Each row was made from one walk, in order. Every step used is in the known rows, and no mark comes twice. Write each row's walk.
Known rows
R, Z, Y, F, W, P: [ 1.98  1.24 -1.94 -1.39  1.03  1.77  1.04 -3.43 -5.82 -2.06 -2.30 -1.11
  3.75 -5.49 -1.12  3.61 -2.46  0.62 -2.59  2.12 -1.27  0.42]
Y, F, W: [ 0.97  1.18 -3.48 -1.54  1.32 -0.84 -0.56 -2.01 -3.34 -0.24 -1.89 -4.81
  1.03 -1.43 -1.62 -0.24 -0.88 -0.41 -1.67  1.85 -2.97  2.40]
L, V: [ 1.38 -1.08  0.89 -1.30  2.89  1.00  0.27  1.03  1.46 -1.65  1.79 -0.97
 -0.94  0.76 -1.29  1.76  1.44  1.44 -0.02  0.70 -1.91 -1.99]
Z, R: [ 0.57  0.76  1.86  1.44  1.01  0.32 -0.28  1.84 -1.79 -0.65 -0.66 -0.05
  0.83 -0.51 -0.84 -0.09 -1.43 -0.88 -2.01  0.32 -1.10  1.26]
P, W, F: [ 0.73  0.94 -0.75  0.38 -0.51  1.37 -0.65 -1.53 -1.56 -3.19 -0.95 -0.50
  0.92 -1.55 -0.91 -0.04  2.86  2.02 -0.60 -1.77 -1.63  0.40]
V, L, P, W, F, R, Z: [ 2.16 -1.61  1.10  1.60 -0.28  0.60  3.50 -1.64 -0.78 -2.02 -1.70  2.10
  1.87 -2.58 -2.24  1.96  1.33 -0.67  0.85 -3.38 -1.22 -0.39]
Y, F, W, P, L, V: [ 2.16  2.29 -3.51 -2.21  3.01  3.28  0.97 -3.58 -3.13 -2.97  0.05 -5.53
 -0.98 -2.46 -2.89  1.87 -0.46  1.15 -2.78  1.54 -3.00 -0.19]
Y, F: [ 0.07  0.20 -1.03 -0.59  0.93 -1.18 -0.14 -1.42 -1.29  0.34 -2.36 -2.71
  0.82  0.56  0.00 -1.35  0.66  0.83 -0.43  2.07 -1.96  0.60]
P, W: [ 0.04  0.88 -1.28  1.36  3.31  2.12 -0.94  0.39 -0.35 -1.74  0.62 -1.16
  0.96 -1.82 -0.14 -2.19  0.83  1.37 -0.46 -1.85  0.21  1.02]
L, P, W, F, R, Z, Y: [ 2.76  0.07 -1.77 -1.04 -1.83  2.49  0.62 -1.24 -4.82 -2.88 -2.55  2.76
  3.87 -4.32 -1.69  2.80  0.79 -0.11 -1.00 -0.13 -5.30 -0.08]
L, P, W, F, R: [ 2.21  0.75 -2.35 -0.73 -1.90  1.76  0.90 -1.62 -2.35 -2.09 -2.58  1.43
  1.38 -2.67 -1.81  0.56  1.28 -0.80 -0.25 -1.32 -4.97  0.49]
R, V, L, P, W: [ 1.07 -2.59  2.47 -0.32  5.51  1.30  3.61  0.60  6.43 -2.62  1.99  2.10
  0.77 -1.04 -1.37  1.63  0.49 -0.59  1.74 -4.38 -0.24 -1.97]
W, F, R, V: [ 1.34  2.18 -0.79 -0.63 -4.93 -0.47  0.78 -1.93 -0.60  0.07 -3.60 -0.41
  1.51  0.09 -1.52  3.01  2.82 -1.82  0.14 -1.77 -4.64 -0.08]
V, L, P, W: [ 0.55 -2.13  1.94  0.66  4.82  1.17  2.18  0.78  3.28 -2.07  1.64  2.42
 -0.30 -1.22 -1.10  0.15 -1.01  0.79  1.14 -2.83  0.75 -0.27]
R, F: [ 0.88 -0.16  0.53  0.22 -2.17 -0.53  1.99 -1.68 -2.33  2.91 -2.00 -0.82
  1.69  0.37 -1.03 -0.10  1.71 -0.84  0.55 -0.46 -3.46 -1.37]
Z, R, V, L, P, W, F: [ 2.06 -1.27  4.51  0.48  3.06  1.15  3.01  0.93  2.79 -4.24 -0.22  2.48
  1.47 -1.49 -2.65  2.87  0.80 -0.86 -0.47 -3.90 -2.93 -0.98]
F, R, V, L, P: [ 1.05 -0.23  0.70  0.18  1.06  0.15  3.02  0.59  3.76  1.07 -1.38  1.47
  0.80 -0.04 -1.58  2.26 -0.64 -3.28  1.47 -3.18 -2.51 -0.12]
V, L, P, W, F: [ 1.10 -2.16  2.49 -0.04  1.72  0.69  2.51 -0.64  2.32 -3.26  0.21  3.01
 -0.20 -0.90 -1.68  1.81  0.63  1.25  1.02 -2.78 -0.64 -0.71]
W, P, L: [ 0.25  2.12 -0.64  0.44 -0.53  4.22  1.72 -2.87 -0.96 -1.87  0.86  0.07
 -1.55 -2.04 -0.59  1.05 -0.80  0.63 -1.43 -1.03  1.67 -1.23]
F, R, V: [ 0.74  2.21 -1.52  0.54 -0.83  0.44  0.50  0.14  0.89  1.75 -2.09 -1.32
  1.72 -0.20 -0.85  0.60  0.75 -2.87  0.25 -1.96 -2.98  0.75]
F, W, P, L, V: [ 2.19  2.26 -2.83 -1.67  2.17  4.96  1.33 -2.46 -2.11 -3.47  2.38 -2.96
 -1.94 -3.34 -2.97  3.62 -1.36  0.18 -2.59 -0.64 -0.91 -0.71]
R, F, W, P: [ 2.29  2.04 -1.82 -0.39 -1.80  1.57  3.32 -4.59 -4.15  1.43 -2.54 -1.46
  1.47 -3.96 -2.57  2.07 -1.07 -1.90 -1.44 -1.26 -2.77 -0.24]

Which walk is each row?
[ 1.25 -0.08  0.81  0.92  0.44  0.70  1.94 -0.48  0.75 -1.53 -1.70  2.08
  0.17 -1.12 -1.96  1.28  0.08  0.03  0.57 -2.90 -2.14  0.85] -> V, L, P, W, F, R
[ 0.88  2.58 -1.34  0.16 -5.87 -0.65 -0.56 -1.76 -3.35  0.65 -4.08 -0.38
  0.67  0.11 -1.22  1.71  1.74 -0.75 -0.67 -0.21 -3.97  1.38] -> W, F, R
[ 3.42  2.39  0.38  0.19  1.06  4.20  2.43 -1.54 -5.57 -1.21  0.10 -3.29
  0.43 -2.84 -4.54  2.88 -0.76 -1.30 -3.61 -0.48 -5.23 -0.92] -> Z, R, F, W, P, L, V
[ 0.90  1.92 -1.66  1.05 -1.89  0.92 -0.96  0.57 -5.04  1.55 -2.39  0.22
  3.78 -2.25 -0.33  1.90 -1.18 -0.88 -1.05  0.89 -2.21  1.55] -> F, R, Z, Y
[ 2.08 -1.36 -0.62 -1.64 -0.63  1.62  1.65 -1.85 -0.75 -4.04 -0.65  2.48
  0.70 -2.49 -1.48  1.21  1.79  0.40 -0.04 -1.12 -3.56 -1.21] -> L, P, W, F
[ 0.44 -2.88  2.87 -0.49  2.25 -0.48  2.95  0.58  3.54 -0.61  1.06  3.39
 -1.18  0.25 -0.93  1.88 -1.78 -0.35  1.48 -1.33  0.59 -1.06] -> V, L, P
[ 3.23 -0.84 -2.15  0.13 -2.53  1.54  2.35 -2.86 -3.82 -2.68 -2.66  1.43
  3.05 -4.19 -2.08  1.21  2.58 -1.54 -0.15 -1.66 -4.06 -0.82] -> L, P, W, F, R, Z
[ 0.88 -0.39  0.01 -1.09  2.05  3.12 -0.22  0.86 -0.09 -2.19  3.97 -2.68
 -2.10  1.75 -1.68  1.46  2.11  1.58 -0.76  0.45 -2.03 -2.48] -> P, L, V
[-0.34  3.56 -2.30 -1.01  0.27  0.31 -3.44  1.15 -4.35  1.78 -3.84 -1.59
  2.43  0.09  0.04  0.44 -2.42  1.39 -1.75  3.72 -5.22  3.35] -> Z, Y, F, R
[ 1.33  0.91 -1.86  2.43 -2.79  0.00  1.16 -1.33 -3.98  1.79 -2.68 -1.47
  2.78 -2.01 -0.74  0.02  0.97 -2.54 -0.18 -0.84 -0.77  0.73] -> F, R, Z
[ 1.95  2.48 -2.44 -0.40 -2.19  3.28  2.95 -4.64 -5.11  0.77 -0.89 -2.82
  0.52 -3.14 -3.09  2.02 -0.60 -1.74 -1.85 -1.36 -3.07 -0.74] -> R, F, W, P, L
[ 0.79  2.14  0.22  1.83  0.52  1.05  0.50 -0.66  1.30 -1.53 -1.95 -0.80
  1.66 -0.89 -1.70  1.13  2.63  0.41  0.30 -4.65 -2.23  1.11] -> P, W, F, R, V, L
[ 1.33  1.03 -2.73  1.48 -1.65 -1.23  0.65 -2.61 -4.92  1.66 -4.69 -3.93
  3.52 -1.27 -0.74 -1.39  1.56 -1.42 -0.55  1.27 -2.72  1.28] -> Y, F, R, Z
[ 3.09  1.64 -1.97 -1.26 -0.11  3.99  3.11 -3.87 -4.10 -0.46  0.44 -3.44
 -0.27 -2.56 -3.98  3.22  0.50 -0.57 -1.87 -0.86 -4.43 -2.22] -> R, F, W, P, L, V
[ 0.29  3.18 -1.74 -1.74  1.09  0.51 -2.32  0.91 -1.93  1.25 -3.49 -1.78
  3.15  0.01 -0.11  1.58 -1.43  0.56 -1.28  2.30 -6.03  2.23] -> Z, Y, F, R, V
[ 1.89  1.78 -2.32  2.36 -2.73  1.32  0.22 -2.43 -4.78 -1.77 -3.08 -1.61
  3.28 -3.14 -1.41  0.02  3.64 -0.07 -0.76 -2.41 -2.21  0.84] -> P, W, F, R, Z
[ 1.74 -0.03  1.12 -0.96 -3.33 -0.57  3.20 -1.39  1.98 -0.55 -2.95  2.20
  0.65  0.27 -2.22  4.48  1.63 -2.18  1.17 -2.62 -4.52 -0.89] -> W, F, R, V, L, P
[ 2.66  0.27 -1.69 -1.18 -0.97  2.04  1.91 -1.78  0.11 -2.66 -2.28  1.53
  2.17 -2.72 -2.11  1.64  2.41 -1.61  0.32 -2.56 -5.77 -0.86] -> L, P, W, F, R, V
[ 1.62  2.01 -0.78 -0.13 -5.87 -0.08 -0.55 -1.58 -5.90 -0.22 -4.04  0.84
  3.37 -1.66 -1.21  4.03  1.31 -0.15 -1.24  0.74 -4.13  0.57] -> W, F, R, Z, Y
[ 1.35  0.55  2.52  1.60 -0.98 -0.15  1.28  0.29 -3.95  1.95 -2.38 -0.73
  2.16 -0.30 -1.77 -0.37 -0.03 -1.63 -1.42 -0.04 -4.13  0.03] -> Z, R, F
[ 1.21  0.43 -0.37  1.28  3.39  1.55  2.27  0.80  3.43 -0.08 -0.88  0.59
  1.47 -1.37 -1.66  0.58 -0.08 -2.14  1.16 -4.44 -2.22  0.63] -> F, R, V, L, P, W
[ 2.47  2.76  0.26  1.03 -0.69  1.86  2.45 -2.25 -5.59  0.56 -2.89 -1.19
  2.06 -4.07 -3.26  1.62 -2.52 -2.62 -3.13 -0.87 -3.60  0.98] -> Z, R, F, W, P
[ 2.12  1.60  0.28  0.84 -0.65  0.08  0.95 -0.22 -5.76  1.34 -2.12 -2.51
  2.37 -1.98 -3.24  0.79 -1.38 -2.87 -2.64 -0.33 -5.13  1.43] -> Z, R, F, W
